What can hang from each mark
tolal: golep nopi punag zefo
pava: golep nopi punag
golep: tolal
nopi: pava tolal
zusif: biki punag
punag: pava
zefo: tolal

Known rows, with every way that one mark hangs from another
tolal{golep zefo}: [ 0.53 -3.73 -3.78 -0.50  2.30 -0.44 -2.80  1.01 -2.27  2.86  1.84 -0.14
  4.00  0.02  1.27 -0.25  1.97 -2.98  0.70 -3.29]
punag{pava}: [-3.01 -2.37 -4.41 -3.05  0.44 -0.86 -2.46 -1.47 -4.72  3.29  2.52  1.06
  2.92  2.30  3.83 -0.74  1.42 -1.46  0.51 -1.75]
nopi{pava{golep{tolal{punag zefo}}}}: [-1.45 -1.69 -3.07  0.38  1.20 -1.35 -2.68 -0.32 -2.35  1.15  0.02  0.57
  7.25  0.77  2.28 -1.08  2.18  0.08  1.79 -2.79]
punag{pava{golep{tolal} nopi}}: [-5.15  0.02 -2.72 -5.09 -3.90 -1.18 -2.26 -0.77 -4.59  3.34  2.55  0.47
  3.91  3.19  4.78  0.84  0.89  1.61  0.51 -1.85]
zusif{biki}: [-0.71 -2.38 -4.95 -2.55  0.75 -2.02 -3.02 -1.71 -4.47  4.00  0.84 -0.53
  2.30  3.22  2.88 -0.97  2.58 -0.23  0.56 -1.03]
nopi{pava}: [-2.17 -2.61 -4.49 -1.32  0.81 -2.26 -2.74 -2.36 -4.02  1.08  1.67  1.44
  4.95  3.78  3.75 -1.20  2.47 -2.74  1.94 -3.08]
golep{tolal{nopi punag{pava} zefo}}: [ 0.26 -3.09 -2.43 -0.01  3.96  0.30 -1.83  0.82 -2.85  2.69 -0.70  0.33
  4.03 -1.45  2.19 -0.89  0.87 -0.82 -0.24 -2.60]
tolal{golep nopi punag{pava} zefo}: [ 1.47 -3.91 -4.12 -0.49  5.08  0.88 -1.70  2.28 -1.70  3.10  0.84 -0.16
  4.48 -3.35  2.05 -1.75  0.12 -3.56 -0.34 -3.41]
tolal{golep punag}: [ 0.61 -3.72 -4.94  0.07  2.46 -2.79 -2.29  1.05 -2.97  3.09  1.22 -1.59
  6.68  0.46  3.26 -0.38  1.57 -3.10  0.18 -3.64]
zusif{biki punag{pava{golep{tolal}}}}: [-3.75 -1.18 -4.31 -4.74 -1.01 -0.35 -1.52 -1.18 -4.50  5.59  1.28  0.29
 -0.97  3.43  3.02  0.44  1.49  2.62 -1.59  0.66]
zefo{tolal}: [-0.18 -2.59 -5.15 -3.41  1.17 -1.60 -3.94 -1.03 -3.88  3.11  2.95 -0.19
  5.88  1.71  2.14  0.02  2.11 -2.06  0.38 -2.03]
zusif{biki punag{pava{nopi}}}: [-3.73 -1.55 -6.61 -6.37 -1.14 -1.78 -1.77 -1.12 -4.10  5.56  2.02 -0.92
 -0.82  2.29  5.42  0.07  1.44 -0.23 -1.98  0.36]
nopi{tolal}: [-0.21 -2.26 -4.63 -3.52  0.10 -2.59 -3.48 -3.10 -3.77  2.87  1.13 -0.72
  4.88  3.39  3.44  0.10  0.77 -1.24  1.15 -1.27]
punag{pava{nopi}}: [-4.14 -1.35 -4.77 -4.74 -1.67 -1.79 -2.51 -1.16 -4.52  3.43  2.89  0.34
  3.51  2.10  5.45 -0.04  1.14 -1.38  0.51 -1.89]
punag{pava{golep nopi}}: [-5.10 -0.12 -4.82 -6.57 -3.03 -0.39 -2.92 -1.23 -4.10  3.30  3.72  0.67
  4.11  2.16  5.06 -0.49  1.03  0.44  1.53 -1.68]
tolal{nopi zefo}: [ 1.32 -3.59 -3.69 -1.87  3.72  1.75 -3.33 -0.30 -2.13  1.23  0.52  1.14
  3.10  0.15  1.00 -1.48  2.72 -2.04  2.05 -2.72]
pava{golep{tolal{zefo}} nopi punag}: [-3.61  0.03 -1.61 -3.27 -1.81 -0.05 -3.74 -0.14 -2.67  3.54  0.04  0.33
  4.20  0.90  1.47  0.99  1.78  3.61  1.30 -0.79]
zusif{punag{pava{golep{tolal} nopi}}}: [-5.42 -0.67 -4.20 -6.03 -2.94 -0.63 -1.70 -0.60 -4.06  3.79  2.68  0.51
  1.52  3.01  4.72  1.52  1.20  1.70 -0.70 -0.75]
nopi{tolal{punag{pava}}}: [-1.23 -1.84 -5.23 -2.88  1.09 -3.05 -2.61 -2.25 -3.82  4.13  1.17 -1.37
  6.05  0.94  4.80 -0.49 -0.90 -1.36 -0.18 -0.94]
zefo{tolal{golep nopi punag}}: [ 3.56 -3.92 -5.33 -1.89  4.69 -1.25 -2.77  2.02 -1.98  2.58  1.53 -1.81
  7.60 -1.90  1.85 -0.91  0.68 -4.15 -0.59 -3.86]
zusif{biki punag{pava{golep}}}: [-3.63 -1.44 -6.42 -6.02 -0.23  0.54 -2.06 -1.66 -3.94  5.38  2.39  0.46
 -0.65  2.27  3.40 -0.84  1.61  1.43 -0.70  0.87]
golep{tolal{nopi punag{pava}}}: [-0.46 -2.80 -2.78 -0.72  2.96 -1.01 -1.54  0.07 -4.17  2.44 -0.26  0.13
  4.44  0.71  3.59 -0.65  0.48 -0.73 -0.46 -2.87]
tolal{golep nopi{pava{punag}} zefo}: [ 0.59 -3.14 -2.56 -0.03  4.80  0.86 -2.44  0.40 -1.14  1.86 -0.48  1.45
  3.45 -1.04  0.55 -1.78  0.92 -2.95  1.03 -2.98]
nopi{pava{punag}}: [-3.10 -1.91 -3.59 -0.90  1.46 -1.84 -3.03 -2.44 -3.72  2.40  0.39  1.58
  4.47  2.92  2.78 -1.10  1.89 -0.63  1.71 -1.74]

Rows
[-3.25  0.93 -3.98 -6.87 -2.95 -1.82 -4.39 -2.77 -2.81  4.11  0.92 -1.05
  5.43  2.35  3.71  0.50 -0.29  2.42  1.71  0.06] | pava{golep nopi{tolal} punag}
[-1.55 -2.05 -1.08  0.03  2.47 -1.05 -2.35 -1.75 -3.47  1.36 -1.55  1.98
  3.47  3.10  1.76 -0.57  1.30 -0.10  1.14 -2.46] | golep{tolal{nopi{pava{punag}}}}
[ 1.70 -3.91 -4.74  0.31  4.40 -1.84 -1.60  0.63 -2.04  0.81  0.32 -0.22
  6.62  0.04  3.40 -2.03  1.10 -4.89  1.04 -4.86] | tolal{golep nopi{pava} punag}
[-2.81 -2.75 -6.20 -4.38  1.14 -0.83 -1.65 -1.46 -4.51  5.57  1.73  0.09
 -1.31  2.53  3.82 -0.46  1.65 -0.39 -1.77  0.62] | zusif{biki punag{pava}}
[ 2.14 -3.52 -2.29  0.83  4.34 -0.19 -2.54  1.01 -2.16  1.52 -1.71 -0.16
  5.05 -0.68  1.32 -0.67  2.12 -0.87  0.81 -3.08] | golep{tolal{nopi punag zefo}}
[-0.49 -0.34 -5.33 -4.87 -0.90 -1.62 -4.18 -0.91 -1.43  2.92  1.15 -2.25
  7.94 -0.70  3.87 -0.33  0.46  0.46  1.91 -1.11] | pava{golep nopi{tolal{punag zefo}}}
[-0.12 -2.44 -5.10 -2.08  1.51 -3.41 -1.99 -0.48 -3.33  4.72  1.53 -2.11
  6.33  0.14  4.47 -0.21 -1.84 -2.82 -1.25 -2.09] | nopi{tolal{golep punag{pava}}}
[-1.47 -1.75 -3.34 -1.22 -0.07 -2.06 -2.72 -0.35 -3.69  2.50  0.52 -0.42
  6.89  2.13  2.83  0.03  2.12  1.65  1.35 -2.42] | pava{golep{tolal{punag}}}
[-4.00 -0.66 -3.68 -2.80  0.00 -0.33 -3.54 -2.59 -3.35  2.29  0.92  2.03
  4.92  2.85  2.37 -1.57  1.82  0.91  2.71 -1.40] | nopi{pava{golep punag}}
[-1.66 -0.90 -3.37 -2.28 -1.26 -1.42 -3.16  1.01 -2.24  2.44  0.37 -1.31
  6.84 -0.03  3.12  0.38  2.05  1.49  1.18 -2.54] | pava{golep{tolal{punag zefo}} nopi}
[-3.15 -0.01 -6.43 -6.70 -1.38 -1.46 -3.40  0.30 -3.22  4.33  4.00 -1.36
  8.24 -0.86  4.84 -0.54  0.13 -0.19 -0.02 -1.48] | zefo{tolal{punag{pava{golep nopi}}}}
[-0.38 -2.12 -3.81 -2.90  2.39  2.46 -3.32 -1.14 -1.59 -0.18  1.15  2.42
  4.28  0.71  1.45 -2.74  2.30 -1.69  3.48 -2.95] | tolal{nopi{pava{golep}} zefo}
[ 1.46 -2.65 -4.94 -1.53  2.53 -2.21 -3.70 -1.23 -2.11  3.01 -0.06 -1.73
  6.70 -0.44  2.74 -0.54  0.75 -1.23  0.98 -1.30] | nopi{tolal{punag zefo}}
[ 2.62 -3.18 -4.70 -0.50  2.95 -2.55 -3.03  0.35 -1.54  3.63  0.49 -2.54
  7.04 -1.38  2.40 -0.08 -0.23 -3.04 -0.07 -2.39] | nopi{tolal{golep punag zefo}}
[ 2.53 -4.01 -4.25  1.14  5.51 -0.46 -2.10  1.43 -0.82  0.80  0.05 -0.04
  6.21 -1.92  2.10 -2.32  1.15 -4.94  1.10 -4.59] | tolal{golep nopi{pava} punag zefo}
[-2.26  0.02 -3.40 -3.42  0.48 -0.22 -4.29 -3.24 -1.79  2.83  0.12  0.91
  5.29  1.08  1.35 -1.29 -0.10  1.01  2.28 -0.11] | nopi{pava{golep punag} tolal{zefo}}
[-0.36 -2.86 -1.87 -0.24  1.75 -1.22 -1.84 -1.53 -3.85  0.19 -0.27  1.79
  3.87  3.89  2.85 -0.63  2.02 -2.11  1.43 -3.79] | golep{tolal{nopi{pava}}}
[-1.50 -1.60 -1.64 -3.08  1.44  2.85 -2.36  0.00 -3.05  2.33  0.84  2.18
  2.38  0.30  1.11 -0.89  1.17  0.78  1.14 -1.96] | punag{pava{golep{tolal{nopi zefo}}}}
[-2.36 -1.59 -1.94 -3.64  0.29  1.42 -2.01 -0.81 -4.19  2.16  1.25  1.92
  2.65  2.35  2.46 -0.56  0.90  0.82  1.03 -2.21] | punag{pava{golep{tolal{nopi}}}}
[ 0.01 -2.56 -4.48 -1.78  0.37 -3.49 -2.38 -2.14 -3.03  2.34  1.48 -0.58
  5.76  3.23  4.04 -0.14 -0.50 -4.30  0.60 -3.05] | nopi{pava tolal{golep}}
[-0.94 -1.75 -6.05 -4.01  0.30 -3.23 -2.24  2.06 -3.01  4.84  3.58 -2.63
  7.84 -1.73  4.79  0.20 -0.82 -3.50 -2.12 -2.97] | zefo{tolal{golep punag{pava{nopi}}}}
[ 1.65 -3.01 -5.15 -1.30  1.85 -3.96 -2.66 -0.41 -2.60  3.48  0.70 -2.70
  7.28  0.70  3.64  0.12 -0.54 -2.84 -0.07 -2.72] | nopi{tolal{golep punag}}
[ 3.28 -4.38 -4.22  0.23  5.60  0.29 -2.46  2.18 -0.96  2.13 -0.06 -0.77
  5.54 -2.65  1.20 -1.50  1.35 -3.57  0.71 -3.96] | tolal{golep nopi punag zefo}
[-0.20 -1.50 -5.44 -5.24  2.65  1.19 -3.36  0.26 -2.62  3.06  2.69  0.00
  6.91 -1.70  2.54 -1.98  0.27 -0.97  0.40 -1.80] | zefo{tolal{nopi punag{pava{golep}}}}
[-4.26 -2.12 -6.15 -5.75 -0.95 -1.19 -1.96 -1.02 -4.03  3.86  3.01  0.19
  1.10  2.03  5.52  0.66  1.41 -1.29 -0.99 -1.02] | zusif{punag{pava{nopi}}}
[-0.41 -2.19 -4.94 -2.23  2.24 -1.59 -2.95 -1.44 -2.68  4.22  0.80 -1.09
  5.72 -1.24  3.52 -0.92 -0.75 -1.39 -0.14 -0.72] | nopi{tolal{punag{pava} zefo}}
[-4.65 -0.40 -6.83 -8.01 -2.44 -0.45 -2.13 -1.14 -3.63  5.52  2.71 -0.43
 -0.30  2.22  5.03 -0.21  1.27  1.38 -0.89  0.80] | zusif{biki punag{pava{golep nopi}}}
